Each row was made from one walk, in order. Every step used is in the known rows, and no mark comes twice. Write each row's walk.
In the rows, zero is written as 128.
Known rows:
nulo > buto > lemo > seliz > risu: [167 147 118 105 105  99 138 132 140 153 112 149 109 126 141 123 103 124
 118 114 138 131  94 103 185 120 127 103 142 135  88 121 106 100 126 151
 166 128 139 158 155 111  88 118 118 111  96  67 111 138 127 144  87 166
 172 151 148 164 149 164 124 131 114 117 122]
tubedo > seliz > kuvud: [177 140 119  81 103 128 111 155 140 143 105 139 129 126 142 129 111 108
 110 130 142 140 104 116 138 120 124 116 130  97  88 143 119 103 114 142
 130 123 139 129 144 118 113 104 121 134 121  62 118 122 133 146  99 126
 139 129 123 129 147 133 131 120 127 122 145]
kuvud > seliz > risu > vazep > tubedo: [162 160 143  20 112 118 100 164 138 142 157 156 109 152 137  76 112 109
 111 119 155 111  97 116 139 113 147 119 112  83  60 138 124  96 123 140
 152 116 155  91 145 124 103 133 126 144 136  45  94 136 155 145 105 158
 147 124 127 142 157 147 121 104 110 164 141]
funike > pufim > seliz > lemo: [159 124 116 108 104 135 129 141 148 155 151 146 113 122 158 136 116 124
 115 151 118 140  93 110 182 125 127 113 105 110  91 138 130 103 130 143
 100 125 141 129 142 131 117  99 127 121 135  86 113 122 127 158 101 139
 155 139 105 123 154 148 131 112 126 133 118]
risu > vazep > lemo > buto: [170 154 119  94  98 119 111 123 144 147 141 158 113 152 135 152 109 111
 127 141 143 132  96 107 125 111 124 119 132 117  93 126 117 110 138 141
 129 124 151 101 165  93  92 123 121 103 140  61  79 120 122 139 114 141
 149 131 110 163 151 149 103 103  91 137 134]
tubedo > seliz: [169 136 116 107  97 121 109 146 145 145 116 140 124 135 147 133 111 111
 111 131 141 138  97 113 155 120 116 109 125 109 111 142 122 117 125 142
 129 131 143 136 146 101 106 109 127 117 115  75 100 120 134 145  98 116
 138 133 116 136 144 139 125 121 129 127 135]
vazep > risu: [161 145 126 100 104 115 115 122 129 158 153 139 111 136 144 119 106 120
 117 139 135 137  91 112 151 117 119 111 130 109 102 148 126  97 138 126
 131 119 150 115 137 112 104 105 119 137 138  76 106 138 134 150  93 130
 151 125 121 137 135 150 116 108 123 129 127]
kuvud > vazep > lemo > seliz > pufim: [166 151 132  17  98 102 114 151 129 142 149 164 114 137 130 130  98 103
 131 146 142 151  97 113 148 110 128 117 123 118 118 157 129 117 135 139
 131 123 144  97 162 110  93 121 127 116 122  83  91 103 131 140 101 135
 138 139 121 162 147 144 107 117  86 134 159]
mizek > seliz > kuvud: [169 140 142 118 121 137 103 134 135 149 107 143 120 126 139 151 106 115
 111 137 152 140  97 116 146 126 112 125 134 107  76 141 123 102 132 132
 133 122 139 111 138 116 112  96 118 154 146  65 127 134 132 155  94 134
 167 117 121 130 134 135 124 112 130 132 145]
kuvud > seliz: [166 130 138 115 101 115 104 142 141 147 126 150 109 130 150 127 106 108
 113 140 150 137 101 112 169 121 121 110 114 116  87 133 122 102 134 138
 139 128 151 128 144 108 109 105 128 124 117  74  97 140 134 153  97 106
 151 125 119 148 152 138 120 116 130 138 137]
lemo > seliz > kuvud > vazep: [171 145 145  54 107 120 112 143 125 144 122 149 118 117 138 131 102 108
 120 133 132 146 104 113 139 121 132 121 132 110  87 154 118 105 119 143
 149 126 144  97 150 116 111 117 125 142 111  66 116 113 141 145  93 136
 136 132 125 157 155 132 116 114 116 149 162]
vazep > tubedo > seliz > kuvud: [170 151 120  51 102 132 100 152 129 148 127 140 122 135 134 109 115 106
 109 121 143 128 102 122 143 117 123 121 132  87  87 140 116  90 115 137
 124 120 149 120 143 118 108 108 119 148 133  48 116 118 143 143 102 136
 132 123 121 116 149 133 128 120 118 123 138]
seliz > risu > vazep > tubedo: [159 162 135  42 115 125 124 150 134 149 160 154 118 147 134  94 112 115
 115 120 142 115  93 113 140 111 143 126 126  95  79 140 127 100 122 133
 148 116 150  86 141 129 100 133 125 146 143  57 102 131 147 142 104 167
 146 131 126 145 147 148 116 103 109 156 138]
seliz > lemo > vazep > tubedo: [152 159 123  61 109 124 112 137 131 155 159 156 110 127 144 126 110 112
 128 126 136 144  90 112 154 130 116 122 139 130 103 139 117 102 124 128
 135 124 144  92 147 122 105 129 116 162 124  71 105 116 133 142 101 121
 136 124 103 127 155 152 127 123 105 146 121]
funike > pufim: [158 128 121 151 103 128 120 129 141 154 147 146 112 122 145 154 108 122
 119 145 129 147  98 106 186 123 117 114 108 123 103 133 122 108 128 138
 109 132 152 135 139 113 111 100 124 109 129  90 107 132 123 157  89 140
 149 149 113 149 146 131 118 111 120 128 118]
pufim > seliz > kuvud > vazep: [173 130 142  58 108 142 112 147 137 147 138 150 126 117 146 117 109 115
 108 137 130 136 107 113 141 115 136 120 123  92  89 152 130  95 127 135
 135 116 139  94 127 120 118 106 128 150 130  67 114 118 135 153  96 145
 158 135 133 136 159 139 119 107 123 150 150]
lemo > buto > nulo: [175 142 122 149  89 127 129 115 133 158 117 154 110 127 138 172  92 124
 118 126 138 134  88 103 173 120 118 107 145 133 100 116 111  85 131 144
 153 133 152 151 150  80  95 103 114  96 120  56  97 129 117 150  90 140
 162 136 130 163 154 154 104 114 115 120 122]
risu > vazep > tubedo > seliz > kuvud: [171 161 130  11 108 134  96 162 136 143 136 146 123 143 133  98 119 106
 108 116 148 119  99 118 121 115 137 121 127  80  74 140 116  98 111 140
 128 120 154  93 152 124 107 128 124 145 137  36 105 116 145 137 106 152
 131 132 120 125 149 133 120 112 114 147 144]
kuvud > vazep > lemo > buto: [167 143 119 107  90 121 109 121 130 144 149 162 116 148 129 156  94 108
 133 140 148 138 103 110 123 113 120 115 132 110 111 137 117 108 139 140
 136 126 146 103 155  88  93 113 121 115 127  69  85 112 122 144 103 128
 148 132 118 167 157 147 105 108  90 134 142]
vazep > tubedo > seliz > lemo: [161 146 116  51  92 122 110 156 131 149 131 138 119 147 140 105 116 107
 120 126 146 126  91 122 139 121 122 115 133  99 102 145 122 102 119 139
 118 124 144 120 158 121 100 113 120 152 124  57 107 116 144 142 108 116
 132 115 101 118 146 152 135 123 122 134 129]
pufim > seliz > risu > vazep: [169 147 134  54 115 129 128 149 154 147 148 152 122 135 151 103 116 121
 105 131 131 119  98 110 147 109 147 119 119  98  75 141 136 109 131 138
 141 114 138  94 136 126 108 125 134 125 139  73 106 125 141 144 106 169
 163 137 131 140 150 155 121  99 123 161 138]
funike > pufim > seliz > lemo > vazep > risu: [155 145 110  53 111 128 112 134 141 158 186 155 104 116 164 113 110 124
 117 141 119 153  97 107 164 129 128 108 112 106  81 151 126 102 136 133
 101 120 139 103 143 128 116 111 125 137 142  80 107 119 128 153  94 150
 147 135 112 105 156 151 131  99 111 152 104]
vazep > lemo > buto: [168 144 113 125  96 119 117 111 133 151 131 157 112 142 136 165 101 112
 130 143 140 141  99 110 148 113 109 116 139 125 108 126 116 102 140 139
 128 122 147 124 158  84  95 102 117 110 131  78  91 118 124 143 107 128
 147 128 114 155 150 147 108 115  99 114 129]
kuvud > seliz > lemo > vazep > tubedo: [156 159 127  41 105 115  99 151 131 146 159 162 104 128 149 105 108 107
 123 126 149 142  97 115 152 131 123 117 125 116  87 138 113  93 126 135
 135 123 147  99 151 115 109 128 119 160 118  61  92 122 144 145 102 107
 134 115 104 127 167 151 127 120 109 153 129]
pufim > seliz > kuvud: [172 133 127  85 115 140 121 138 144 152 122 144 122 112 149 130 116 120
 105 136 121 140 103 113 164 116 130 123 128 105  87 140 128  94 128 133
 130 114 140 117 134 118 121  94 125 138 136  75 122 128 131 152 100 137
 160 132 129 125 150 142 122 113 129 132 138]
vazep > tubedo > seliz > lemo > buto: [170 155 102  64  82 121 115 145 129 152 130 154 120 154 137 130 104 110
 120 126 157 122  91 121 135 117 122 110 138 101  91 122 115  93 121 148
 125 127 148 130 163 101  97 114 117 137 124  44 103 111 136 144 108 124
 126 112 110 115 158 160 126 118 116 118 126]
mizek > seliz: [161 139 136 150 110 127  97 122 139 152 109 145 115 134 146 148 106 118
 113 141 155 140  93 114 163 127 111 117 131 120  97 141 125 112 138 129
 133 129 142 112 137 103 103 101 122 132 140  78 114 133 134 154  92 127
 167 120 115 137 134 140 117 109 133 136 135]
mizek > seliz > kuvud > vazep > lemo > buto: [172 151 136  92 106 135  95 130 127 144 124 158 118 145 128 160  89 108
 127 138 170 138 105 116 100 116 117 125 141  89  79 141 114 100 140 136
 132 120 136  87 153  96  96 106 112 141 156  49 106 111 130 150 101 151
 159 112 118 148 149 139 109 100  92 132 152]
tubedo > seliz > risu > vazep > lemo > buto: [175 165 105  45  98 115 114 156 146 136 136 158 120 160 133 120 103 109
 124 127 158 121 101 113 101 105 138 115 127  84  78 137 119 117 127 153
 140 122 140 107 164 102  91 130 126 105 135  49  83 112 137 132 117 164
 141 126 119 146 154 151 120 103  90 135 136]
nulo > buto > lemo > vazep: [165 146 119 139 102 114 112 124 146 153 133 158 110 116 147 151 105 122
 118 111 136 151  94  94 185 129 108 105 140 151 107 117  96 106 128 138
 155 132 145 141 147 103  94 120 116 109  98  71  96 137 107 148  82 150
 171 163 135 154 149 161 118 130 106 127 106]
buto > lemo > vazep > tubedo: [149 158 105  99 102 122 100 118 141 154 156 158 111 125 136 129 111 117
 117 115 134 153  96 104 184 127 113 117 134 140 113 120 102 104 131 126
 147 126 148 110 143 118  96 122 114 138 119  72 103 132 125 143  92 138
 148 154 128 146 153 161 118 130 105 132 113]
pufim > seliz: [167 128 117 115 103 130 118 127 147 155 130 145 120 123 155 133 116 121
 107 140 122 135  98 111 179 119 124 113 122 119 102 143 130 103 136 133
 125 121 142 121 131 106 111  97 130 124 129  89 107 127 132 151  98 133
 161 138 124 132 147 151 123 113 134 131 132]
vazep > lemo: [160 136 121 117 104 117 112 126 142 150 134 140 115 137 137 145 114 112
 130 142 130 141  99 110 150 118 108 120 130 123 119 143 127 110 140 133
 124 121 144 114 146 106 100 105 120 122 134  88  98 119 129 140 108 122
 150 128 106 158 140 141 115 122 105 122 131]

Write each row's walk:
[170 137 109  92  98 128 135 127 143 154 129 158 118 132 156 144 106 121
 113 144 131 134  92 115 154 119 125 111 133 119  91 122 127  96 132 146
 125 122 137 128 150 102 109 103 125 126 125  71 103 124 126 153 106 124
 158 119 113 125 160 166 121 110 126 129 128]  pufim > seliz > lemo > buto
[156 146 107 129 107 118 111 121 149 150 141 159 114 115 147 152 108 119
 115 125 135 163  98  98 186 128 108 114 131 149 113 123 108 114 132 133
 151 131 141 116 143 115 102 118 119 124 108  83 103 134 116 148  90 131
 157 157 130 154 151 160 128 128 112 133 117]  buto > lemo > vazep
[167 164 108  32  89 126 112 158 133 145 137 159 117 163 139 119 107 106
 116 122 159 108  89 119 116 117 136 113 134  94  76 124 114 103 116 150
 122 126 152 104 173 107  93 137 121 130 130  33  87 109 134 142 112 141
 125 119 109 124 158 163 120 106 106 145 133]  risu > vazep > tubedo > seliz > lemo > buto
[157 168  91  41 100 119 100 157 144 143 148 159 119 137 135  96 106 112
 111 103 149 143 105 109 157 119 123 114 131 108 100 128 103 108 124 138
 156 125 138 113 142 123  96 129 120 140 113  56 109 124 137 135  96 164
 140 146 135 124 157 161 139 125 101 140 114]  buto > lemo > vazep > tubedo > seliz > risu
[172 147 133 148  98 130 123 125 132 154 102 153 110 141 142 172  90 123
 120 132 163 126  77 110 150 131 113 108 154 120  85 125 113  87 136 144
 142 131 140 133 163  90  95 103 108 126 140  45 107 125 124 151  95 141
 175 108 114 139 146 165 120 108 118 132 126]  mizek > seliz > lemo > buto > nulo
[171 147 128  85  91  97 125 139 138 155 121 165 115 123 140 142 102 118
 114 123 141 148  87 102 208 117 119 100 139 150 105 115 111  97 129 149
 145 130 154 164 165 111  87 112 118  92 102  72 101 136 110 151  81 157
 168 163 149 153 142 172 107 132 106  94 126]  nulo > buto > lemo > seliz > pufim
[161 167 102  30 108 121 108 158 134 144 150 162 120 133 135  95 103 111
 114 109 152 142 103 115 143 119 126 120 130  97  90 144 112 108 120 135
 148 124 141 103 140 109 104 135 124 144 119  63 106 111 149 135  98 157
 127 130 124 118 160 143 137 113 108 156 124]  lemo > vazep > tubedo > seliz > risu
[163 145 136 120 121 124 116 135 140 147 118 145 118 137 141 130  99 119
 115 136 160 134  95 115 150 121 117 120 132 103  87 150 130 112 136 131
 148 122 136 108 135 113 103 104 123 146 147  75 124 137 142 151  92 149
 173 115 123 133 134 147 130 105 128 141 139]  mizek > seliz > risu
[167 163 108  27 106 133  93 159 131 145 141 156 119 121 138 116 109 104
 115 113 145 147 107 115 137 125 120 121 136  99  85 142 105  97 116 133
 133 123 144 105 145 112 113 125 117 157 122  52 113 105 139 137 100 141
 125 132 122 113 158 132 126 121 108 142 131]  lemo > vazep > tubedo > seliz > kuvud
[161 161  97  98  88 117  88 138 139 151 139 156 109 128 138 112 109 116
 112  94 151 140  98 103 173 127 114 102 139 126 100 115  88 100 124 140
 147 132 150 144 154  99  88 126 115 113 101  44  93 116 121 142  86 158
 150 157 136 131 155 161 124 130 102 126 103]  nulo > buto > lemo > vazep > tubedo > seliz
[176 137 136  61  99 132  96 164 133 137 123 146 132 129 136 124 103 103
 111 129 150 139 106 116 117 117 132 116 124  83  90 156 119 102 113 141
 138 126 139 105 141 117 112 115 125 138 116  54 105 114 137 146  95 134
 134 132 126 138 151 132 126 112 120 150 155]  tubedo > seliz > kuvud > vazep
[156 138 104  88 111 135 121 143 150 153 164 161 109 108 163 141 113 124
 118 143 119 156  99 107 179 133 122 115 111 126  87 139 125 111 128 138
 107 128 137 111 139 125 121 114 128 130 126  91 105 111 123 152  97 141
 149 144 107 117 162 148 133 109 118 145 112]  funike > pufim > seliz > lemo > vazep
[161 147 127  37  87 125 102 164 126 143 145 141 123 149 138  97 107 104
 119 125 152 122  94 121 120 120 131 114 127  83 107 150 121 102 120 140
 124 126 144  93 152 122  97 124 123 151 119  46  96 108 148 143 104 124
 129 114 108 125 152 149 131 117 114 150 139]  kuvud > vazep > tubedo > seliz > lemo
[157 156 135  72 107 127 104 136 137 153 160 148 114 145 137 114 117 114
 113 126 138 120  89 112 151 116 132 122 126 110  93 136 123 103 126 131
 132 121 159  90 147 116 102 129 122 138 139  57  95 130 137 142 102 145
 142 138 115 146 142 143 106 110 113 150 136]  risu > vazep > tubedo
[157 158 119  78 110 114 106 121 129 157 164 155 109 122 148 122 100 117
 119 132 133 154  96 107 152 122 115 113 135 121  99 147 118 105 135 125
 137 124 143  98 136 106 107 121 119 141 129  78 103 126 133 146  91 133
 146 132 119 136 145 145 118 109 112 154 119]  lemo > vazep > risu
[173 132 134  51 109 137 106 143 141 144 145 144 123 125 140 115 115 110
 119 141 128 137 111 114 125 111 131 125 125  87  96 157 129  99 137 133
 123 108 136  88 137 122 112 100 124 141 143  67 101 107 136 143 109 147
 157 129 121 137 156 139 118 109 101 134 151]  pufim > seliz > kuvud > vazep > lemo
[172 158 131  77 109 101 133 143 147 149 120 153 112 135 143 113 108 121
 116 109 142 120  93 102 165 119 142 105 138 130  69 121 106 107 119 155
 169 125 144 134 163 120  85 137 122 102 102  55  97 138 128 140  92 187
 169 157 145 172 148 167 118 121 104 136 129]  nulo > buto > lemo > seliz > risu > vazep
[166 128 123  91 104 129 131 137 148 153 129 143 120 127 158 125 118 117
 112 144 125 131  91 114 162 123 126 115 128 117 101 138 134 104 133 138
 118 117 133 118 141 123 112 103 126 141 130  82 112 124 134 149 107 121
 161 121 110 126 149 161 131 118 133 136 132]  pufim > seliz > lemo
[167 132 127 153  98 113 121 120 145 155 117 142 117 128 143 149 110 124
 114 119 135 133  91  99 189 123 111 105 139 140 112 118 104  92 129 139
 145 128 149 157 149 105  93 105 115 106 108  67 101 143 109 153  85 143
 177 153 139 161 141 163 115 132 115 116 116]  nulo > buto > lemo
[167 164 127  20 107 100 117 157 142 143 151 167 111 143 136 122 111 106
 127 143 141 141  93 111 153 113 131 120 124 126 101 147 128 123 131 142
 124 122 151  97 170 118  93 126 125 105 136  76  87 108 131 134 110 146
 141 141 117 153 143 152 103 116  83 131 149]  risu > vazep > lemo > seliz > pufim
[159 173 127  13 115 112 122 147 132 151 153 155 111 143 135  92 111 117
 118 117 139 118  95 115 148 114 145 121 128 108  66 138 120 108 119 144
 152 122 150  89 155 125  96 142 124 140 134  60 107 121 154 133 102 167
 132 132 125 151 153 146 117 109 110 154 144]  lemo > seliz > risu > vazep > tubedo
[152 160 116  83 109 127 107 127 130 155 161 160 111 121 139 126 108 113
 120 122 133 148  98 109 167 125 113 122 133 131 104 132 114 105 128 125
 141 126 150 100 139 103 105 126 119 146 124  74 104 119 136 140  93 133
 137 137 117 136 157 143 117 119 109 145 121]  lemo > vazep > tubedo
[172 146 130  73  99 132 116 135 127 143 140 155 115 135 126 150  94 105
 129 139 147 141 108 113 108 111 125 123 138  96  96 137 115  94 131 142
 138 119 143  95 157  99 102 110 117 133 132  57  95 115 126 143 103 141
 145 125 122 162 162 140 109 109  89 135 151]  seliz > kuvud > vazep > lemo > buto
[170 144 117  85 107 115 121 131 140 154 112 145 117 118 140 140 113 115
 115 130 127 152 101 108 180 123 124 116 137 137  92 128 107 103 120 146
 148 126 142 131 157 130 105 102 115 133 111  70 121 129 126 147  96 135
 151 149 131 157 150 151 123 135 119 105 136]  buto > lemo > seliz > kuvud
[165 129 103 114  97 134 134 129 143 156 151 161 112 125 156 154 103 125
 116 151 129 138  94 111 175 123 127 105 111 113  78 122 126  93 133 149
 100 128 144 138 150 108 112  97 127 109 133  76 104 121 119 161  98 146
 154 135 113 124 162 151 124 104 119 130 115]  funike > pufim > seliz > lemo > buto
[161 159 109  30 102 112 107 155 135 147 151 149 114 133 152 105 106 109
 119 127 142 146  93 113 125 126 122 108 136 102  99 155 117 109 125 135
 127 124 135 101 154 114 103 128 118 149 122  62 102 116 136 140 103 119
 132 118 106 109 148 155 137 113 110 146 120]  tubedo > seliz > lemo > vazep > risu
[167 139 116 130  97 102 121 121 141 158 108 145 110 120 147 140 109 123
 118 117 130 141  91 102 197 125 115 100 141 153 106 116 101 103 127 148
 150 132 151 163 161  99  90 109 116 100  92  70 104 130 118 147  85 145
 166 156 136 168 146 161 115 134 118 107 120]  nulo > buto > lemo > seliz
[168 141 147  66 107 129 104 139 130 141 141 144 121 131 131 130 108 105
 130 139 137 144 107 113 114 113 124 129 130  95 106 156 121 102 128 132
 134 114 139  84 144 123 107 108 118 148 135  69 103 116 130 142 105 137
 148 126 115 162 147 129 117 116  95 139 154]  seliz > kuvud > vazep > lemo
[167 163 102  44 104 129  88 148 141 146 138 157 121 123 136 112 115 111
 109 107 143 154 108 109 160 124 119 118 136 110  94 129  97  96 117 138
 142 124 143 113 149 128 103 118 112 149 117  47 112 119 127 141  98 149
 135 149 134 123 158 153 133 131 103 127 116]  buto > lemo > vazep > tubedo > seliz > kuvud
[171 136 152  77 110 135 113 146 129 143 136 148 126 123 137 137 103 110
 115 136 139 141 104 113 131 117 129 125 131 100  96 152 123  98 119 135
 142 121 140  96 135 124 114 114 122 146 125  66 112 129 132 151  91 135
 151 132 125 153 149 132 116 109 116 151 154]  seliz > kuvud > vazep
[166 152 124  38 115 125 122 146 158 144 151 147 116 143 145  99 122 116
 118 134 126 119  99 111 127 107 142 122 118  94  86 153 136 114 138 136
 132 107 135  86 141 125 103 118 131 127 149  74  96 118 144 136 117 175
 164 132 117 140 149 154 122 104  99 146 135]  pufim > seliz > risu > vazep > lemo
[164 161 121  26 101 123 104 166 139 146 143 143 122 155 143  95 122 106
 116 123 151 111  88 119 124 119 140 117 127  89  86 140 121 106 115 142
 120 125 148  93 160 127 100 135 123 145 132  42  92 118 143 137 116 135
 129 120 102 124 149 153 128 116 112 143 136]  risu > vazep > tubedo > seliz > lemo
[171 155 122  52 108 119 114 164 149 138 128 149 125 144 145 100 109 112
 108 124 153 117  99 114 124 112 140 114 120  89  80 150 127 119 117 147
 143 124 140 103 145 123 102 132 134 124 124  58  99 125 145 139 107 156
 144 135 126 141 144 145 131 106 115 153 142]  tubedo > seliz > risu > vazep
[169 169 127   4  95 117  95 173 135 143 161 166 124 153 131  94 111 102
 105 123 160 121  88 115 150 108 139 117 117  91  95 137 128 108 120 138
 121 124 158 102 155 122  94 134 130 116 142  50  91 118 137 142 101 154
 132 143 129 119 143 153 109 109 100 142 141]  risu > vazep > tubedo > seliz > pufim
